What can hang from each mark
J84: J448 J648
J448: J84 J802
J478: J468 J648
J802: J448 J461
J468: J478 J490
J461: J4
J206: J400
J490: J468
J648: J84 J478
J400: J206
J820: J648
J534: J400 J802

Known rows, with every way that one mark hangs from another
J468(J478 J490): [ 1.60  0.13  1.18  3.38  0.63 -3.01 -4.98  1.64  1.17 -0.75 -0.77  3.63
  4.44  0.51 -5.03  1.89  0.33 -2.19 -3.44  1.76  4.40  1.25 -4.52 -0.66]
J461(J4): [ 3.61 -0.31  0.25  0.76  2.31 -1.83 -4.75  1.60 -2.71  0.71  0.06  3.00
  0.14 -1.44 -3.55 -0.74  1.63 -2.08 -1.31  0.13  2.18  1.88 -1.66  0.93]
J448(J84(J648(J478)) J802(J461(J4))): [ 1.58  1.13  3.19  3.14  2.83 -2.38 -5.03  1.55  0.10  1.34 -1.75  0.90
  0.93 -3.24 -1.96  0.23 -1.98  0.82 -2.99 -0.64 -0.01  2.41  2.54  0.31]
J648(J84(J448) J478): [ 0.64 -0.90  1.44  2.40  3.69 -1.13 -1.20  0.18 -0.23  0.57 -1.81 -0.52
 -0.83 -0.31 -2.01  2.21 -2.95 -0.40 -2.15  0.99  0.69  1.99  0.43  3.61]
J802(J448 J461): [ 2.63 -1.26  1.04 -0.96  0.52 -0.47 -3.94  3.65  2.83  0.16 -1.09  4.40
 -1.59 -0.44 -5.13 -1.64 -0.72 -1.99 -1.18  0.27  0.69  2.20 -4.82  0.37]
J206(J400): [ 1.14 -2.53  2.34  2.29  3.19 -2.64 -6.79  2.44 -0.57 -0.39 -0.43  2.17
  1.57  0.59 -1.52 -0.61 -0.68 -2.00 -0.14 -0.49  0.24  2.21 -2.11  1.49]
J648(J84(J448(J802)) J478): [ 0.87 -0.54  1.93  2.40  3.86 -1.20 -1.40  0.00  0.33  0.63 -2.24 -0.62
 -0.45 -0.47 -2.19  2.31 -3.31 -0.21 -2.42  0.56  0.25  2.72  1.87  3.20]
J84(J448(J802(J461))): [ 2.05  0.68  2.14 -0.45  2.61 -1.58 -4.59  2.20  1.62  0.87 -2.94  1.71
  0.00 -1.04 -4.00  1.19 -1.98 -1.38 -1.74 -1.58  1.25  1.44 -0.07  1.38]
J448(J84(J648) J802(J461(J4))): [ 1.31  1.41  3.03  2.50  2.76 -2.31 -5.62  2.02  0.75  1.41 -1.13  1.07
  1.07 -3.63 -1.96 -0.02 -1.57  0.26 -2.75 -1.29  0.27  2.00  1.80 -0.05]
J84(J448(J802(J461)) J648(J478(J468(J490)))): [ 1.41  1.25  2.84  1.72  2.36 -0.90 -4.61  0.73  3.13  1.11 -2.80  0.51
  0.52 -1.39 -4.50  2.04 -2.82  0.49 -3.96  0.21  1.04  1.34  1.49  0.56]
J802(J448): [ 2.65 -1.03  1.00 -0.27  1.99 -0.82 -4.58  2.75  1.99 -0.24 -1.01  2.90
 -0.52  0.66 -4.81 -0.72 -1.03 -2.45 -1.08  0.10  0.71  2.35 -3.32  1.31]
J802(J448(J84(J648(J478(J468(J490))))) J461): [ 1.90 -0.58  1.68  1.88  0.56 -1.28 -3.70  3.11  4.12  0.23 -0.75  2.71
 -0.92 -1.41 -4.07 -1.46 -1.33 -0.96 -1.97  0.85  0.62  2.01 -3.06  0.09]
J534(J802(J448(J84))): [ 1.51 -0.97  0.89  0.62  3.07 -0.03 -5.32  3.46  1.50  0.53  0.13  2.66
  0.56  0.99 -3.60  1.38 -1.30 -2.60 -1.77 -1.43 -0.31  1.71 -0.72  2.01]
J448(J84): [ 0.94 -0.10  1.46  2.62  3.28 -3.18 -5.40  2.55 -0.68  0.24 -0.97  0.85
  1.38 -0.78 -1.33  0.29 -1.23 -2.10 -0.98 -0.67  0.92  1.75 -0.81  2.10]
J820(J648(J84(J448) J478(J468))): [ 0.76 -0.14  0.04  3.50  4.36  0.93 -2.92  1.17 -0.74 -1.31 -1.48  0.79
 -0.12  0.26 -2.74  1.55 -0.06 -1.29 -2.30  2.60 -0.43  1.36 -0.28  1.99]
J648(J478(J468)): [ 2.94 -1.48 -0.15  1.86  2.01 -1.90 -4.31  1.01 -0.84 -0.30 -1.78  2.54
  0.89  1.79 -3.56 -0.16  0.38 -2.65 -1.87  2.18  0.50  4.16 -0.54  1.58]
J534(J400): [ 2.96 -2.41  1.62  1.94  2.30 -1.56 -5.76  2.97 -1.96  1.36  0.29  0.73
  0.96  0.93 -2.02  0.03  0.12 -1.18 -0.42 -1.47  0.80  2.70 -3.29  0.83]
J478(J468(J490) J648(J84(J448(J802)))): [ 1.62 -0.37  0.16  2.39  0.58 -1.43 -2.86 -0.01  3.79 -0.49  1.11  0.41
  1.60 -1.44 -1.84  0.94  1.63 -3.39 -2.48  1.18  2.08  4.08 -1.23  0.56]
J648(J84(J448(J802)) J478(J468)): [ 1.62 -0.82  0.58  2.13  3.16 -1.15 -1.33 -0.29  1.61  0.39 -1.61 -0.28
 -0.32  0.07 -2.21  1.14 -1.58 -1.54 -2.31  1.40  0.00  3.86  2.25  2.34]
J534(J400 J802(J448 J461(J4))): [ 4.07 -3.00  1.13  0.44  1.31  1.06 -4.64  4.35 -0.06  2.28  1.87  2.99
 -0.95  0.43 -3.42 -0.20  1.01 -1.01 -0.98 -2.48 -0.14  2.24 -3.06  0.00]
J534(J400 J802): [ 2.49 -2.77  1.31  1.61  2.87  0.21 -6.31  3.66 -1.65  1.98  1.40  1.42
  1.40  1.88 -2.27  1.86  0.00 -1.54 -1.26 -2.59 -0.14  2.31 -1.74  1.17]
J534(J400(J206) J802(J448 J461)): [ 3.10 -3.77  2.13  0.49  0.82  1.61 -5.98  4.59  1.20  0.65  0.59  2.01
 -0.35  2.59 -4.44 -0.14  0.15 -1.49 -0.62 -3.23  0.55  2.78 -1.96  0.57]
J490(J468(J478)): [ 2.49 -0.32 -0.67  1.33  2.80 -3.17 -4.87  0.05 -0.67 -0.24 -1.81  3.15
  3.56  0.44 -4.07 -0.52  0.14 -3.25 -4.02  1.86  3.09  2.79 -2.27 -0.28]
J820(J648(J84(J448(J802)) J478(J468(J490)))): [ 0.87  0.24  0.46  4.44  4.00  0.58 -3.05  1.02  0.26 -1.44 -1.44  0.75
  0.66  0.05 -3.32  1.77 -0.42 -1.10 -2.60  2.43 -0.10  1.82  0.44  1.44]

Rows
[ 1.27  1.82  3.21  0.03  3.08 -0.50 -5.29  1.39  1.92  1.78 -2.20  0.64
 -0.17 -2.88 -4.06  1.91 -2.57  0.70 -3.46 -1.41  1.30 -0.09  0.71  0.62]	J84(J448(J802(J461(J4))) J648)
[ 0.67 -0.16  1.83  0.86  2.45 -0.86 -3.06  0.41  0.74  0.24 -0.37 -0.16
  0.40 -1.97 -0.93  2.26 -0.65 -1.50 -2.32 -0.30  1.10  2.57 -1.12  2.27]	J478(J648(J84(J448(J802))))
[ 2.57 -0.81 -0.33  2.16 -0.25 -1.94 -4.95  0.90  2.07 -0.98  1.00  2.37
  2.48 -0.27 -2.80  0.03  2.96 -4.15 -2.16  1.76  2.42  4.29 -3.13  0.01]	J478(J468(J490) J648)
[ 1.03  0.83  2.85  3.04  2.60 -2.39 -5.46  1.68  1.66  0.92 -2.02  0.82
  1.43 -2.04 -1.97  0.27 -2.21 -0.03 -3.02 -0.27 -0.55  3.13  2.34  0.25]	J448(J84(J648(J478(J468))) J802(J461))
[ 3.26 -0.43  1.11  0.96  0.80 -1.04 -3.10  2.69  2.22  0.81 -0.32  2.99
 -2.11 -2.58 -3.65 -2.53  0.31 -0.70 -1.70  0.70  0.60  1.87 -2.25 -0.18]	J802(J448(J84(J648(J478(J468)))) J461(J4))
[ 1.54 -0.32  2.13  1.77  2.81 -1.35 -4.47  2.34  2.05  0.10 -1.21  1.00
 -0.39 -0.44 -3.29 -0.13 -2.39 -0.81 -1.78  0.09  0.09  1.64 -1.43  1.66]	J802(J448(J84(J648(J478))))
[ 2.33  0.68  2.16  2.14  2.36 -3.07 -4.91  2.40  0.11  0.93 -1.36  1.95
  0.95 -2.79 -1.93 -0.83 -0.65 -1.14 -1.49 -1.41  0.46  3.02  1.41  0.30]	J448(J84 J802(J461(J4)))
[ 1.56 -0.67  0.74  3.45  2.52 -1.59 -1.27 -0.32  2.50  0.13 -1.18 -0.23
  0.39 -0.09 -2.85  1.40 -1.78 -1.50 -2.52  1.59  0.91  3.74  1.87  1.95]	J648(J84(J448(J802)) J478(J468(J490)))
[ 0.42  1.42  3.31  2.97  3.92 -2.52 -6.59  1.68  1.12  0.85 -1.57 -0.23
  2.29 -1.96 -1.71  1.25 -2.89 -0.30 -2.74 -1.43 -0.19  2.24  2.47  0.92]	J448(J84(J648) J802)
[ 1.58 -0.82 -0.38  0.51  1.39 -0.82 -2.76  0.23  2.18 -0.17  0.75  0.37
  0.29 -1.09 -0.85  0.59  2.10 -3.54 -1.96  1.15  1.08  3.70 -1.62  1.35]	J478(J468 J648(J84(J448)))
[ 1.88 -0.43 -0.48  1.64  2.56 -2.70 -3.77 -0.72 -0.41 -0.34 -1.06  2.23
  3.39 -0.51 -2.68  0.09  0.48 -2.97 -4.36  2.10  3.04  3.12 -2.36 -0.03]	J490(J468(J478(J648(J84))))
[ 0.63  0.98  3.51  3.16  2.94 -2.37 -5.48  1.85  1.03  1.05 -2.29  0.67
  1.38 -2.31 -1.97  0.83 -3.08  0.60 -3.08 -0.65 -0.44  2.54  2.14  0.64]	J448(J84(J648(J478)) J802(J461))
[ 1.50  0.16  1.51  3.33 -0.04 -2.76 -4.61  1.04  1.02 -1.01 -0.35  3.13
  4.54 -0.35 -3.85  2.50  1.29 -2.06 -3.79  1.88  4.51  1.69 -4.99 -0.61]	J468(J478(J648) J490)
[ 0.91  0.04  0.39  3.27  3.94  1.02 -2.87  1.33 -0.06 -1.11 -1.78  1.23
 -0.24 -0.24 -2.99  1.28 -0.23 -0.97 -2.52  2.37 -0.72  1.82  0.17  1.37]	J820(J648(J84(J448(J802(J461))) J478(J468)))
[ 2.68  0.78  1.94 -0.47  2.54 -1.61 -4.25  2.00  1.00  1.09 -2.55  1.89
 -0.32 -1.71 -4.02  0.81 -1.21 -1.26 -1.66 -1.60  1.56  1.37  0.18  1.13]	J84(J448(J802(J461(J4))))
[ 1.30 -0.15  1.63  0.64  1.85 -0.77 -2.54  0.50  0.35  0.59 -0.04  0.52
 -0.30 -3.00 -1.07  1.55  0.23 -1.25 -2.31 -0.20  1.41  2.43 -1.40  1.69]	J478(J648(J84(J448(J802(J461(J4))))))
[ 0.52  0.25  1.82  3.52  3.40 -2.48 -5.48  1.54 -0.02  0.50 -1.09 -0.01
  1.39 -0.91 -1.40  0.77 -1.66 -0.80 -2.43  0.48  0.30  1.71  0.46  1.71]	J448(J84(J648(J478(J468))))
[ 3.96 -1.03  0.62 -0.93  0.35 -0.54 -3.28  3.22  1.49  0.60 -0.31  4.74
 -2.27 -1.73 -5.13 -2.52  0.85 -1.70 -1.07  0.30  1.32  2.02 -4.28 -0.11]	J802(J448 J461(J4))
[ 1.50 -0.48  1.71  2.20  3.24 -1.08 -0.86  0.07 -0.04  0.99 -1.89  0.07
 -1.16 -1.46 -2.31  1.57 -2.46  0.07 -2.40  0.62  0.55  2.57  1.62  2.64]	J648(J84(J448(J802(J461(J4)))) J478)
[ 1.90 -0.10 -0.28  1.35  2.78 -2.68 -3.38 -0.78  0.00 -0.20 -1.48  1.73
  3.01 -0.72 -2.74  0.44  0.13 -2.78 -4.33  1.68  3.22  2.54 -1.98  0.21]	J490(J468(J478(J648(J84(J448)))))
[ 0.62  1.16  3.45  3.63  3.98 -2.60 -5.95  1.21  0.43  0.77 -2.22 -0.41
  2.11 -1.53 -1.71  1.47 -3.30  0.30 -2.98 -0.77 -0.46  2.65  3.21  1.29]	J448(J84(J648(J478)) J802)
[ 1.90 -0.69  1.56  0.94  1.00 -1.00 -3.76  3.14  3.53  0.39 -1.05  2.66
 -1.41 -1.29 -3.62 -1.63 -1.23 -1.01 -1.82  0.65 -0.03  2.05 -2.74  0.34]	J802(J448(J84(J648(J478(J468)))) J461)
[ 0.87 -0.26  1.13  1.11  1.60 -1.57 -3.48  0.59 -0.22 -0.38 -0.54  2.17
  2.64 -0.49 -1.78  2.29  1.22 -1.86 -3.50  1.61  2.42  1.93 -3.86  0.37]	J468(J478(J648(J84)))
[ 1.64 -0.46  0.20  2.14  0.05 -1.32 -2.64  0.29  4.09 -0.36  1.08  0.89
  1.25 -1.84 -1.96  0.62  1.71 -3.21 -2.51  1.23  2.08  4.02 -1.71  0.22]	J478(J468(J490) J648(J84(J448(J802(J461)))))
[ 0.74  0.32  1.64  3.48  0.46 -2.37 -3.06  0.52  1.95 -0.70 -0.05  1.81
  3.76 -1.11 -3.11  3.12  0.51 -1.60 -3.91  1.69  4.48  1.17 -4.35 -0.04]	J468(J478(J648(J84(J448))) J490)
[ 1.31 -1.06  0.28  3.47  2.40 -1.55 -1.05 -0.08  1.95  0.07 -0.78 -0.11
 -0.02  0.06 -2.67  1.29 -1.42 -1.72 -2.26  2.03  1.35  3.04  0.37  2.40]	J648(J84(J448) J478(J468(J490)))
[ 0.94  1.11  2.91  4.46  3.20 -2.87 -5.86  1.05  1.71  0.46 -1.64 -0.19
  2.70 -1.39 -2.16  1.06 -2.55 -0.34 -3.09 -0.23  0.06  3.16  3.11  0.63]	J448(J84(J648(J478(J468(J490)))) J802)
[ 2.89 -1.33  0.01  3.18  1.37 -2.31 -4.28  1.00  0.02 -0.52 -1.33  2.59
  1.62  1.62 -4.22  0.09  0.21 -2.59 -2.11  2.43  1.41  4.07 -0.95  1.23]	J648(J478(J468(J490)))
[ 0.50 -0.41  1.49  0.86  2.35 -0.81 -2.91  0.56  0.34  0.18 -0.07 -0.09
  0.14 -1.89 -0.81  2.22 -0.39 -1.67 -2.15  0.01  1.40  2.06 -2.12  2.56]	J478(J648(J84(J448)))
[ 1.34 -1.68 -0.12  4.06  2.00 -1.59 -1.82  0.01  1.09 -0.27  0.10  0.86
  0.79  0.53 -2.61  0.56 -0.66 -2.12 -2.37  2.85  0.94  4.22 -0.33  1.86]	J648(J84 J478(J468(J490)))
[ 0.87  0.61  1.96  3.50  0.56 -2.41 -3.18  0.33  2.35 -0.64 -0.33  1.74
  4.03 -1.19 -3.23  3.15  0.28 -1.46 -4.06  1.36  4.17  1.67 -3.35 -0.32]	J468(J478(J648(J84(J448(J802)))) J490)
[ 0.38  0.26  1.31  3.45  4.40  0.97 -2.93  1.53 -0.94 -0.93 -2.18  0.98
 -0.30 -0.64 -2.98  2.10 -1.43 -0.06 -2.61  1.79 -0.56  1.03 -0.03  1.99]	J820(J648(J84(J448(J802(J461))) J478))
